What can hang from each mark:
taful: moze naso
kivotir: kedin
negin: ruza
tuni: damuf losab
kedin: kivotir
moze: taful
naso: losab
ruza: tuni
losab: kivotir naso negin tuni
damuf: negin pesu

Known rows, with every way that one mark hangs from another:
losab(naso tuni): [-1.91 -0.19 -2.94  1.63 -0.11 -1.12 -2.42  0.64 -0.09  2.94  0.40  2.72
  2.54  2.62  0.24 -2.29 -3.55 -2.17  0.48  2.30  3.16  3.52  0.41 -1.61]
taful(moze naso(losab(tuni))): [-1.11 -0.01  1.19 -0.19  1.38 -4.17 -5.02  0.64  3.49  5.92  3.40  2.92
  0.95  1.15 -3.65 -2.94 -2.79 -0.15  0.58  2.28  3.36  0.42  0.04 -1.63]
ruza(tuni(losab(kivotir(kedin) negin))): [-2.20  1.01 -5.45  2.23  4.65 -3.53 -4.73 -1.00  1.87 -3.45  2.51  1.02
  4.15  4.10 -5.43 -5.48 -3.84  1.26 -0.07 -0.38  2.85  3.97  3.72  1.23]
damuf(negin): [-0.49  3.97 -1.05  2.65  1.96 -1.03 -0.46 -0.75 -1.09  1.45 -1.18 -0.65
  2.29  1.61 -3.17 -0.95 -0.59 -0.47  1.82 -1.23  1.28  1.45 -0.60  1.69]
tuni(losab(naso)): [-1.15  1.46 -3.57  3.01  1.75 -1.16 -5.49  0.48  0.32 -0.40 -1.23  1.20
  1.17  1.68 -2.50 -3.17 -1.96  0.05  1.13  1.85  2.00  3.68  0.54  0.39]
negin(ruza(tuni(damuf(pesu) losab))): [-0.82  6.47 -3.93  3.98  2.20 -3.57 -5.55  0.92  6.39 -1.66 -5.30  0.10
  1.59  4.91 -6.39 -5.02 -2.74  3.68  1.13 -4.01 -0.09  2.04  2.19  0.60]
naso(losab(kivotir(kedin))): [-2.93  2.05 -2.24 -0.02  4.27 -2.83  1.72 -1.77  3.15  1.87  2.78  0.33
  2.99  1.85 -4.50 -3.63 -1.32  2.57 -0.23  4.10  3.16  3.23  1.37  1.49]
losab(kivotir(kedin) tuni): [-1.61  0.21 -4.11  0.78  1.91 -2.93  1.51 -0.03  2.50  0.58  1.07  3.02
  3.61  3.81 -1.14 -2.42 -3.42  0.22 -1.10  1.88  4.25  3.29  2.58 -0.46]
tuni(losab(kivotir negin)): [-1.41  1.09 -5.27  3.28  4.44 -2.99 -4.94  0.65  1.14 -2.84  0.03  1.69
  1.25  2.24 -4.35 -5.83 -1.76  0.10  0.11 -0.24  3.06  3.45  3.65 -0.32]
losab(kivotir(kedin) naso tuni(damuf)): [-1.46 -1.17 -6.92  2.77  2.58 -2.22  0.46  1.06  2.47  2.62  0.46  2.55
  2.32  5.91  1.30 -4.07 -6.24  0.51 -0.17  1.06  2.28  4.62  2.32  0.23]
kivotir(kedin): [-1.15  0.67 -0.96  1.18  1.76 -3.05  2.32 -1.16  0.85  0.87 -0.62 -0.63
  3.03  0.88 -3.33  0.81 -1.50  0.29  0.24  1.93  2.56  1.35  0.03  2.63]
moze(taful): [ 0.43  4.04 -1.03  1.40  0.55 -3.25 -1.01  1.29  1.40  0.58 -1.73  1.37
  1.93 -0.26 -2.67 -0.40 -0.22  1.26  2.65  1.19  3.05  2.65 -1.38 -1.16]
losab(naso negin): [-1.37 -1.30 -3.91  2.79  2.68 -1.42 -3.02  0.06 -1.91  2.21  2.36  0.76
  1.56  0.86 -2.20 -2.62 -2.66 -2.44  1.68  2.14  2.57  3.36  0.70  0.45]
tuni(damuf(negin pesu) losab): [-1.09  4.47 -4.45  5.82  4.74 -1.01 -4.99  0.75  1.78 -1.30 -5.06 -0.86
  0.30  4.51 -3.52 -4.54 -1.03  1.85  1.53 -4.62 -1.74  3.24  1.68  4.14]
ruza(tuni(damuf losab(kivotir))): [-0.51  4.24 -4.06  2.92  2.66 -3.57 -4.48  0.61  3.62 -2.56 -5.03  0.05
  2.27  4.76 -3.11 -5.25 -4.49  2.67  1.02 -3.41  1.06  2.87  2.66 -0.38]
taful(naso): [ 2.14  0.95 -0.94  1.40  1.70 -3.63 -2.38  0.16  0.86  1.82 -0.57 -0.99
  1.51 -0.98 -3.90  0.13 -2.09 -0.49  1.73  1.21  3.95  0.94 -1.43 -0.22]
negin(ruza): [ 0.36  4.75 -1.17  1.94  0.02 -3.20  0.60  0.27  3.21  1.51 -1.55  0.69
  1.45  0.87 -5.20 -1.17 -0.70  0.93  0.80  0.83  3.07 -0.13 -0.03 -1.43]
moze(taful(naso(losab))): [ 0.41  4.08  0.09  0.82  2.88 -3.70 -3.31  0.14  2.65  3.87  2.38  0.43
  0.95 -1.60 -5.31 -2.37 -0.32  2.31  3.06  3.23  3.81  3.07 -2.92 -1.38]
losab(negin(ruza) tuni(damuf(pesu))): [-2.12  1.75 -5.38  4.85  2.87 -3.15 -1.22  1.62  4.34  2.61 -1.77  2.18
  0.74  4.82 -3.39 -4.79 -2.55 -0.45 -0.18 -3.09  0.97  2.35  3.50 -0.52]
naso(losab(negin)): [-4.21  1.14 -0.16  1.71  4.12 -2.32 -0.77 -1.72 -0.28  3.27  2.18 -0.73
  1.48  0.16 -5.23 -3.24 -0.22 -1.14  0.54  1.89  1.82  2.16  0.93  1.07]
losab(kivotir naso negin(ruza) tuni): [-1.04  0.98 -7.89  2.68  1.60 -2.14 -3.31  1.77  2.60  2.48  5.00  5.14
  1.95  4.52 -2.27 -7.23 -4.23 -1.10 -0.09  1.99  4.84  3.80  3.43 -4.40]
naso(losab): [-3.45  3.02  1.28  0.78  2.30 -2.34  0.21 -1.63  1.11  3.25 -0.32 -0.77
  1.71  0.11 -4.32 -1.74  0.03  0.39  0.55  2.68  1.93  1.93 -0.40  0.66]
losab(kivotir(kedin)): [ 0.13  0.99 -3.87  0.72  2.73 -3.36  1.68 -0.55  2.34 -0.56  0.57  0.75
  3.43  1.86 -2.83 -1.76 -2.01  1.58 -0.08  2.33  3.88  2.43  1.41  1.26]
kedin(kivotir): [-1.17  1.01  1.36  0.97  1.55 -2.97  0.05  1.83  1.72  1.65 -3.62  1.00
  3.32  1.24 -4.32 -0.97 -0.45 -2.04  0.27  0.94  2.44  2.31 -0.72  0.76]

Rows:
[-0.55  2.02 -1.17  1.76  4.48 -3.93 -4.23 -0.03  1.10  4.12  5.07  0.68
  0.84 -1.53 -5.98 -3.60 -0.79  0.59  2.94  2.50  3.67  3.34 -1.75 -1.04]
moze(taful(naso(losab(negin))))
[-4.04  2.53 -1.75  0.29  2.41 -2.07 -0.58 -0.38  2.75  2.97  1.08  2.74
  2.58  3.12 -2.32 -5.32 -2.06  0.43 -0.58  2.83  3.56  3.76  2.25 -2.60]
naso(losab(kivotir tuni))
[-3.82  6.67 -1.31  4.22  2.16 -1.50  0.98 -0.92  3.36  6.20 -0.07  0.62
  0.28  5.49 -4.20 -4.96 -2.12  1.25  0.34 -2.52 -0.60  0.76  0.67 -0.60]
naso(losab(tuni(damuf(negin(ruza)))))
[ 0.44  0.79  1.62 -0.35  2.42 -4.54 -4.69  0.26  3.41  5.01  2.70  0.63
  0.34 -0.63 -5.31 -2.08 -1.70  1.21  1.72  2.79  2.91 -0.35 -1.01  0.31]
taful(moze naso(losab))
[-0.80  2.85 -2.01  2.18  2.45 -3.07 -2.65  0.29  2.82  0.59 -5.67 -1.30
  3.08  3.41 -2.82 -1.98 -2.98  1.52  2.01 -3.12  0.11  3.05  1.16  2.14]
ruza(tuni(damuf(pesu)))
[-1.76 -1.40 -8.50  3.33  5.42 -2.01 -4.88  0.17  0.85 -1.47  4.55  2.42
  2.14  3.46 -3.33 -6.28 -3.42  0.42  0.14  2.66  3.22  5.14  3.40  1.61]
tuni(losab(kivotir(kedin) naso negin))
[-4.61  3.89 -0.69  3.74  3.05 -0.79  0.49 -1.22  0.62  5.79 -1.10 -0.27
  1.04  4.84 -1.97 -3.89 -2.35 -0.03  0.69 -2.74 -1.03  2.17  0.39  1.07]
naso(losab(tuni(damuf(negin))))
[-1.48  5.81 -1.97  4.76  2.64 -1.84 -4.57 -0.77  0.55 -0.92 -4.35 -1.67
  1.95  5.18 -3.70 -3.65 -3.35  1.46  1.98 -6.16 -1.64  1.92  0.29  2.25]
ruza(tuni(damuf(negin) losab))
[-1.34  5.66 -3.77  4.87  4.00 -1.30 -6.57  0.19  2.07 -1.78 -4.99 -1.08
  2.36  5.64 -4.05 -5.02 -2.45  2.27  2.10 -6.16 -1.86  3.61  1.41  3.73]
ruza(tuni(damuf(negin pesu) losab))
[ 0.38  6.44 -3.71  3.24  2.36 -1.31 -2.09  0.54  3.32  1.14 -0.37  0.85
  1.86  2.87 -5.89 -3.43  0.58  1.60  1.61 -1.17  1.61  1.59  0.52  1.25]
damuf(negin(ruza) pesu)
[-0.34 -0.93 -6.47  1.95  3.55 -1.93 -3.47  0.98 -0.60  0.92  3.40  1.97
  2.09  2.09 -1.76 -5.27 -3.18 -1.26  1.44  2.45  3.91  4.50  2.11 -0.95]
losab(kivotir naso negin)
[-0.10  4.24 -4.44  1.47  2.10 -4.00 -2.80  0.13  3.38 -0.19  2.33  1.74
  3.68  3.32 -6.17 -5.56 -3.30  0.96  0.95 -0.80  4.18  1.68  2.72 -2.78]
losab(kivotir negin(ruza(tuni)))
[ 0.14  7.15 -4.19  1.78  1.11 -3.84 -5.58  0.55  5.56 -3.21 -1.05  2.31
  3.03  4.02 -6.42 -6.00 -2.97  3.39  0.48 -0.81  3.50  1.93  2.46 -3.10]
negin(ruza(tuni(losab(kivotir))))
[-1.51  3.74 -1.18  3.53  1.88 -3.24 -4.10 -0.22  2.20 -1.43 -6.21 -1.32
  2.07  3.68 -3.33 -2.55 -3.76  1.40  1.30 -3.79 -0.36  1.76  0.92  0.95]
ruza(tuni(damuf losab))
[-0.49  6.44 -2.07  4.06  1.00 -3.90 -3.59  0.26  5.04 -0.70 -5.00 -0.46
  1.38  4.38 -5.78 -3.91 -3.70  2.73  0.90 -4.00  0.15  0.29  1.11 -0.87]
negin(ruza(tuni(damuf losab)))
[-2.70 -2.31 -5.04  4.55  2.32 -1.61 -1.95  0.78 -0.89  4.23 -0.17  1.61
  1.00  4.16  0.73 -3.86 -5.06 -3.04  0.60 -1.09  0.92  3.57  1.77 -0.41]
losab(naso negin tuni(damuf))
[-1.21  3.47 -4.30  6.06  3.44 -3.58 -2.93  0.60  3.33  0.03 -2.53  0.13
 -0.91  3.16 -5.86 -4.64 -2.40  0.92  0.17 -3.34  0.22  0.37  2.55  0.10]
tuni(damuf losab(negin(ruza)))
[-2.00  1.12 -1.69  2.08  3.45 -3.49 -4.28  0.40  1.22  4.89  5.52  2.70
  1.19  0.37 -4.18 -4.55 -1.76 -0.48  1.82  2.14  4.08  4.12 -0.71 -2.83]
moze(taful(naso(losab(negin tuni))))
[ 1.29  1.27 -1.04 -0.94  3.49 -4.83 -5.44  1.12  4.69  3.57  3.94  2.09
  0.96  0.40 -5.11 -4.77 -2.38  2.37  1.45  3.25  4.29  0.99  0.52 -1.10]
taful(moze naso(losab(kivotir)))
[ 0.68  6.57 -2.48  5.14  1.81 -2.33  0.94  0.07  2.53  3.02 -2.81 -1.05
  0.31  3.78 -4.31 -2.37 -1.63  1.49  1.69 -4.00 -0.32 -0.41 -0.22  1.03]
tuni(damuf(negin(ruza)))
[-1.31  2.24 -5.75  4.52  2.53 -1.95 -6.09  0.81  1.80  0.20  2.60  2.10
  0.19  2.35 -5.54 -5.77 -2.14 -0.15  0.80  1.24  2.35  2.56  2.00 -0.99]
tuni(losab(naso negin(ruza)))
[-0.67  4.90 -2.95  3.33  3.35 -1.42 -3.36 -0.14  1.31  0.98 -4.06 -1.79
  3.20  4.81 -2.95 -3.11 -2.66  1.49  2.81 -5.40 -1.21  3.10  0.46  3.43]
ruza(tuni(damuf(negin pesu)))
[-1.04  3.25 -0.16  0.86  1.80 -3.46 -3.54  0.49  2.54  4.80  2.95  2.56
  1.42  0.37 -3.44 -3.17 -1.53  0.90  1.75  2.85  4.33  3.73 -2.02 -3.27]
moze(taful(naso(losab(tuni))))
[-2.10 -0.65 -4.97  4.04  3.59 -1.27 -6.41  0.33 -1.02 -0.44  1.54  1.24
  0.77  1.72 -3.26 -4.46 -2.24 -1.69  1.03  1.40  1.87  3.93  1.66  0.74]
tuni(losab(naso negin))
[-2.25  1.90 -2.79  3.04  0.82 -3.01 -0.65  0.39  1.87  2.69  1.67  2.77
  1.78  2.73 -4.29 -3.39 -2.08 -1.79 -0.70 -0.54  3.30  0.88  2.22 -2.83]
losab(negin(ruza) tuni)
[-0.39  3.02 -6.63  3.92  4.81 -2.88 -4.90  2.04  4.70 -3.00 -5.68  0.89
  0.57  4.10 -2.96 -5.93 -2.04  3.14  0.45 -2.01  0.88  4.43  3.89  1.43]
tuni(damuf(pesu) losab(kivotir))
[-3.78  2.39 -2.38  1.99  3.13 -2.65  0.59  0.10  3.67  3.97 -1.56  1.54
  1.18  4.53 -0.99 -5.42 -3.39  1.05 -0.53  0.10  1.51  3.31  2.53 -1.62]
naso(losab(kivotir tuni(damuf)))
[ 0.26  0.54 -8.12  2.46  3.65 -2.78 -1.04  0.33  2.78  1.55  6.62  2.65
  2.39  3.33 -4.63 -5.54 -3.42  1.13  0.33  3.38  4.22  3.23  2.56 -0.20]
losab(kivotir(kedin) naso negin(ruza))
[-1.19  3.16 -5.98  6.12  4.78 -3.35 -4.73  1.57  4.63 -0.92 -3.05  0.64
 -0.70  3.87 -6.22 -5.79 -1.49  1.72  0.38 -3.25 -0.13  2.23  3.62  1.47]
tuni(damuf(pesu) losab(negin(ruza)))
[-1.07  0.06 -5.61  1.10  1.00 -1.31 -2.74  1.49  1.33  1.66  1.28  4.08
  2.78  3.72  0.78 -4.75 -4.33 -1.02  0.33  2.77  4.47  4.83  2.12 -2.97]
losab(kivotir naso tuni)
[-0.58 -1.17  0.25  0.76  4.18 -4.63 -5.85  0.04  2.11  5.05  5.33  0.82
  0.09 -0.64 -6.08 -3.41 -1.98 -0.38  1.54  1.86  2.85  0.05  0.13  0.63]
taful(moze naso(losab(negin)))
[-0.19  0.44 -1.28 -1.07  2.46 -4.50 -5.62  1.56  4.98  4.46  4.19  4.32
  1.30  2.25 -3.35 -5.68 -3.68  1.11  0.40  2.71  4.60  1.63  1.55 -2.82]
taful(moze naso(losab(kivotir tuni)))
[-1.11  2.99 -4.07  1.03  2.83 -3.57 -3.50 -0.78  3.35 -3.73  0.00  1.06
  4.37  4.03 -4.46 -3.96 -3.85  2.73  0.10  0.36  3.07  3.44  2.46  0.75]
ruza(tuni(losab(kivotir(kedin))))
[-2.03  1.02  0.35  0.91  2.38 -2.87 -2.45 -0.91  2.11  5.09  2.02  0.84
  1.61  0.76 -3.81 -2.77 -2.21 -0.73  0.38  2.43  3.65  2.15 -0.55 -1.69]
taful(naso(losab(tuni)))
[-0.27  3.61 -3.50  4.57  4.06 -1.13 -1.21  0.56  1.24  1.48 -4.22 -1.52
  1.16  3.64 -2.35 -2.56 -0.90  1.19  2.17 -3.73 -0.99  2.83  0.62  4.07]
tuni(damuf(negin pesu))
[-0.74  4.13 -3.24  1.22  2.12 -3.15 -5.95  0.17  2.70 -3.73 -2.21  1.18
  3.58  3.39 -4.26 -4.98 -3.27  1.91  0.88 -0.72  3.11  3.42  2.23 -1.36]
ruza(tuni(losab(kivotir)))
[-0.96  2.12 -6.41  6.28  3.29 -2.37 -4.79  1.30  2.60  1.32 -0.43  0.97
 -1.01  3.84 -4.40 -5.79 -3.57  0.43  0.91 -1.49  0.19  2.08  2.29 -0.21]
tuni(damuf losab(naso negin(ruza)))
[-1.01  3.27 -6.79  6.05  4.79  0.23 -6.86  1.42  1.04  0.22 -2.78  0.10
  0.10  5.21 -2.17 -5.75 -2.17  1.39  2.31 -2.84 -1.60  5.14  1.21  3.94]
tuni(damuf(negin pesu) losab(naso))
[-0.21  3.74 -6.80  5.63  4.45 -3.90 -3.13  1.59  4.65 -1.41 -1.61  1.49
 -0.56  4.37 -5.29 -7.22 -2.96  1.97 -0.17 -2.75  1.34  1.62  4.18 -1.26]
tuni(damuf losab(kivotir negin(ruza)))
[-2.13 -0.58 -4.74  1.89  2.61 -2.79 -1.53  0.82  0.86  0.64  1.49  3.33
  2.66  3.28 -1.39 -4.82 -3.30 -1.87 -0.48  0.20  4.20  3.54  3.65 -2.31]
losab(kivotir negin tuni)
